Each row was made from one walk, in order. Every step used is in the known rows, and no mark comes twice. Write each row's walk.
Known rows:
G-V-R-C-H-A: [  4  12   9  23 -26 -11  23   1   4  19  -8   1 -15  29 -19   0   0  13
  27 -19]
H-A-R: [ -4  -6 -22   9  14   5  16 -21   5 -14   2 -10 -27  33  -3  27  -2  12
  -1  11]
H-A-G: [  2  19  -6  29  -6 -19  25   6 -12   1 -26 -12  -1  20  -8  26  11  10
   9  20]
V-H-A-C: [ 26 -18 -30  24   3 -42  34  -6  -4   6   2  -1   3  39 -10  34  23  -1
 -11   4]
G-A: [ 18   0 -11   4   8   1   2  -8  -7 -10  12   2 -10  32  -3  17   7 -19
 -13  20]
C-H-A: [ 16  12   7  21 -13  -2  22 -32 -12  -1  -7   1 -14  21  -8  14  -2  -5
  -3  -6]
V-C-H-A-R: [ -1   3  -5  -1   1  15   2 -52  -2  -7   2  -3 -29  14  -7   4 -18  23
   4  -9]
G-V-C: [ -1   4  -6  14 -16  18  -8  -3  -1  25   1   8  -3  22 -17   3  -1  25
   1  -8]
A-G-V: [ 17  17  -3  25 -35   6  21  27 -14  35 -12   7  11  37 -14  12  17  -1
   5   5]
R-C-H-A-G-V: [ 17  24  25  27 -32  -7  42  -1 -16   6 -21   5   0  20 -13  -4  14 -15
  21  -6]
C-H-A-R: [ 15   3  -3   5  -7  11  24 -40  -5  -6   6   0 -27  35  -5  13  -8  -4
  -3  -6]
V-R-C-H-A-G: [ -5  18   8  21 -17 -24  28  -7  -9   0 -21  -8 -14   5 -10   0   1   6
  44  -8]
V-R: [-14  -4 -19  14  -6  -3  -6  -3   2  11   1  -3 -13  14  -8  15  -6  20
  20  -6]
R-C-H-A: [  6  10  20  19  -8  -2  28 -28 -13 -22 -12   4 -11   3  -5   0   4 -16
  19  -8]
C-H: [ 19   5   6  11 -23  16  12 -31 -18   4   6  14  -7  16  -5   3  -2 -18
  -2 -14]
G-V-R-C-H: [  6   6   9  17 -32   4  16   1   0  26   1  12 -10  26 -16  -9   0   1
  28 -26]
G-V: [ 13   4  -3  21 -24  18   8  10  -3  26   2  12   1  37 -13  13   8   1
  -6  -5]
A-C: [  4 -18 -29  14   4 -12  13  -6  -5  -7   8   3  -6  25 -11  13   9   2
  -6   1]
V-R-C: [-22  -6  -7  12  -1  -5   2  -2   0  -8  -4  -1 -14  -1  -6   3   1   9
  40  -8]
V-H-A: [ 23  -5 -13  26  -4 -20  25 -11  -8  11  -5   2   5  28  -5  35  19  -5
  -6   6]
G-A-V-R-C: [  9 -19 -24 -10  14 -19   8  -5   4 -17  14  -4 -17  26  15  -5   0 -21
   7  15]
V-C: [-15  -2 -10   7   4  15 -16 -25  -6  -2  -2   1  -7  -3  -7   6  -7  23
   7  -1]

Write each row's walk:
[ 21 -12 -11 -14   1 -15  15 -19  -3 -11  17   2 -18  28  14 -13  -4 -32
   5   4] : G-A-V-R-C-H
[ 28   6 -11  29 -15 -31  35   5 -16  20 -17   0  14  29  -7  35  24  -6
   3  14] : V-H-A-G
[ 21  25   9  23 -26 -10  33 -17 -21   8 -19  -2  -5  22  -9  14   5  -5
   5   3] : C-H-A-G
[ 15 -17 -15  11   8  -9  33 -19  -1  -9   4   2  -8  27   0  26  16 -14
  10   3] : V-H-A-R-C
[  4 -18 -12  -4  -9  -5  19 -20  -4  -4   6   6 -13   9  14 -18  -8 -15
  20 -15] : A-V-R-C-H
[ 19  24   8  16 -42  11  12  -1 -16  38 -10  11   7  24 -17  -4   3  11
   9 -10] : A-G-V-C-H
[  8   2  18  10 -16  15  21 -29 -18 -17   0  15  -6  -3  -3 -11   5 -28
  18 -17] : R-C-H
[  0  24  -4  29 -16 -13  15  12  -4  23 -27 -10  -1  26 -17  16   7  32
   9  12] : H-A-G-V-C
[  9  21  20  22 -17 -10  39 -15 -20 -13 -23   1  -4   3  -5   0  11 -17
  25  -1] : R-C-H-A-G
[-12  -6 -10   9  18   5  22 -20   5 -31  -3  -9 -26  19  -1  15   3   3
  17   9] : H-A-R-C
[ 34 -31 -29   3  -7  -5  25 -11 -11  14  14  14  12  30  17  10  14 -29
 -18   2] : A-V-H
[  5  18  -3  18 -28   8   6  15 -10  34 -15   4   9  22 -16   5   7  22
  11   2] : A-G-V-C
[ 20  28   6  27 -39 -20  30   3  -7  36 -17  -3  -9  40 -18  10   1  14
  15  -9] : C-H-A-G-V-R
[ 34  -7  -9  23 -31   4  20  10  -7  42   9  20  14  46 -12  20  21 -13
 -11 -10] : G-V-H
[ -6 -11 -31  12  10 -28  15  -6   8   0  -7 -15 -20  27   8  14  -6  18
   4  10] : H-A-V-R
[ 20 -12 -15   9 -14  -8  22 -25 -13  -2  12  10  -7  27 -12   1   4 -11
  -9 -14] : A-C-H
[  9 -12 -12 -12  19  14   9 -19   1 -33  23   1 -24  31   4   6   4 -28
   5  16] : G-A-R-C
[ 11   8  -2   4 -18  21   7 -29   5  20   6   4 -22  39 -16   3 -12  25
  -1 -14] : G-V-C-H-A-R
[ 25  -2  -6   8 -10  -5  30 -32 -11  -3  -1   1 -13  26   9   3  -6 -17
 -14  -2] : C-H-A-V
[  1  -9 -25  25  13 -32  21  -6   0 -14  -6 -12 -13  30 -14  25   8  16
  -6  10] : H-A-C
[ 28  -9 -15 -19   3   1   1 -37  -8  -7  19   5 -13  26  13 -10 -10 -20
 -21   9] : G-A-V-C-H
[ -9   7   6  17  -8 -17  18 -21  -2  -8 -11  -4 -21   6 -10   1  -5   8
  37 -14] : V-R-C-H-A
[  7  -9   2  -7  -6  32  21 -38  -8 -21  16  12 -21  16   1  -7  -3 -25
  18 -15] : A-R-C-H
[ 14  -2 -13   8 -10 -17  25 -27  -2   5  -2  -4 -20  29   6   3 -12   0
   0  -7] : C-H-A-V-R
[ -5 -10 -25   7  18 -12   7 -23   2 -10  -9 -12 -14  12   9   8  -9  21
  -7  14] : H-A-V-C
